What can hang from each mark:
Z845: Z553
Z461: Z607 Z661
Z364: Z752
Z741: Z607
Z661: Z461
Z553: Z845
Z752: Z364 Z607 Z845
Z607: Z461 Z752

Each row was made from one small tree. Brackets hold a mark, then the marks that hang from it, in the order of their numbers. Every link used is in the known rows. Write each row's tree.
Known rows:
(Z661 (Z461 (Z607 (Z752 Z364 Z845)))): [218,248,128,-41,-17,-24,-198,-150,-193,-177,-21,-318,396,206,-175,-240,-427]
(Z661 (Z461 (Z607 Z752))): [200,117,259,-82,295,136,-188,-173,-204,-159,-114,-19,247,296,-59,-276,-121]
(Z461 (Z607 (Z752 (Z845 Z553))) Z661): [430,128,-171,72,-467,-32,-101,-28,244,-156,226,165,82,68,-273,-225,-211]
(Z607 Z461): [-65,44,236,-158,142,-51,139,-115,-222,-134,-96,-13,132,18,-39,21,-175]
(Z661 (Z461 (Z607 (Z752 Z364 (Z845 Z553))))): [575,347,117,12,-392,57,-202,33,24,-192,45,-249,295,128,-201,-261,-428]
(Z553 Z845): [151,116,-77,60,-120,8,141,-84,-1,-61,188,-23,52,-8,-57,-40,-80]
(Z741 (Z607 (Z461 Z661) (Z752 Z364 (Z845 Z553)))): [426,352,173,-105,-389,-109,143,-219,-212,-144,65,-45,283,-12,-292,44,-674]
(Z661 Z461): [242,60,190,-184,11,10,-4,54,-247,-50,-46,-76,207,144,41,-83,-104]
(Z461 (Z607 Z752) Z661): [46,-5,-44,85,-8,65,-88,-148,50,-58,27,142,84,176,-150,-238,9]
(Z661 (Z461 (Z607 (Z752 Z364)))): [209,204,235,12,64,141,-203,-96,-186,-127,-147,-274,300,230,-58,-275,-261]
(Z752 Z607): [-124,74,204,85,-13,110,-152,-39,272,132,-6,66,62,-3,11,-45,-187]
(Z364 (Z752 Z607 (Z845 Z553))): [44,284,137,20,-420,137,-196,88,329,37,191,93,211,-52,-175,115,-517]
(Z752 Z364): [-11,98,-14,103,-225,7,-27,76,11,39,-31,-249,63,-71,9,10,-139]
(Z607 (Z461 Z661) (Z752 Z364 (Z845 Z553))): [521,369,76,-143,-560,-196,128,-96,-170,-203,91,-142,347,-69,-286,7,-460]
(Z661 (Z461 Z607)): [90,-21,162,-39,56,128,-96,76,-48,-107,-47,-53,141,220,-5,-298,-153]
(Z661 (Z461 (Z607 (Z752 (Z845 Z553))))): [580,259,135,-88,-180,20,-197,-47,12,-244,71,4,235,201,-200,-302,-314]
(Z461 (Z607 (Z752 Z364 (Z845 Z553))) Z661): [411,231,-188,165,-684,9,-103,37,259,-109,194,-86,165,2,-287,-225,-327]

Which tree is each row?
[267,303,172,-29,-790,-59,61,106,259,-5,149,-93,299,-139,-211,-64,-650]	(Z752 Z364 (Z607 (Z461 Z661)) (Z845 Z553))
[-205,208,429,6,-71,87,-28,-67,57,40,-141,-219,255,-66,-41,2,-471]	(Z752 Z364 (Z607 Z461))
[-19,263,430,-44,316,46,52,-400,-401,-97,-220,-161,236,57,-117,81,-487]	(Z741 (Z607 Z461 (Z752 Z364)))
[508,368,-37,63,-461,-92,-103,-34,70,-108,90,-212,159,-86,-203,45,-281]	(Z607 (Z752 Z364 (Z845 Z553)))
[149,264,74,-204,-180,-263,161,-288,-401,-181,26,-195,445,23,-259,42,-425]	(Z607 (Z461 Z661) (Z752 Z364 Z845))
[-96,51,317,-120,-114,12,89,-92,46,34,-8,147,244,34,-57,-74,-333]	(Z752 (Z607 (Z461 Z661)))
[113,122,313,-182,290,-33,159,-424,-436,-99,-71,197,224,162,-160,32,-327]	(Z741 (Z607 (Z461 Z661) Z752))
[-101,206,48,107,-326,-5,-130,-14,271,97,73,-240,226,-76,-106,6,-479]	(Z752 Z364 Z607 Z845)
[487,244,82,-254,-366,-202,154,-171,-190,-226,125,125,274,6,-276,-22,-303]	(Z607 (Z461 Z661) (Z752 (Z845 Z553)))
[-36,135,67,214,33,162,-206,-143,60,-53,-107,-209,113,76,-109,-159,-163]	(Z461 (Z607 (Z752 Z364)))
[-318,182,240,-232,-142,-20,93,-174,-159,-50,122,132,485,54,-222,122,-638]	(Z364 (Z752 (Z607 (Z461 Z661)) Z845))
[51,96,-83,191,-239,83,-93,-82,64,-29,-7,-97,153,99,-146,-215,-143]	(Z461 (Z607 (Z752 Z364)) Z661)
[54,128,-202,114,-311,-69,-68,-136,33,-97,116,-145,246,80,-259,-186,-301]	(Z461 (Z607 (Z752 Z364 Z845)) Z661)
[135,118,224,-241,111,-138,161,-302,-382,-140,-53,117,281,105,-151,-39,-115]	(Z607 (Z461 Z661) Z752)
[113,224,208,-149,-96,-91,132,-233,-384,-122,-101,-140,335,34,-160,-7,-268]	(Z607 (Z461 Z661) (Z752 Z364))
[-162,233,275,-61,-181,-75,-19,-136,58,-26,-21,-261,349,-81,-141,14,-636]	(Z752 Z364 (Z607 Z461) Z845)
[426,419,211,-132,-297,-150,28,-167,-149,-237,-2,-228,287,-90,-243,43,-468]	(Z607 Z461 (Z752 Z364 (Z845 Z553)))
[-56,-12,218,-158,71,-18,256,-193,-282,-60,-33,163,131,83,-93,9,-371]	(Z741 (Z607 (Z461 Z661)))
[-43,319,394,-146,-259,91,-58,-41,85,-110,95,95,326,-35,-224,111,-679]	(Z364 (Z752 (Z607 Z461) (Z845 Z553)))
[8,118,-57,35,178,-43,-181,-289,49,-161,46,-8,137,118,-214,-182,-173]	(Z461 (Z607 (Z752 Z845)))
[19,161,441,-173,538,48,62,-485,-414,-124,-185,95,185,134,-118,56,-352]	(Z741 (Z607 Z461 Z752))
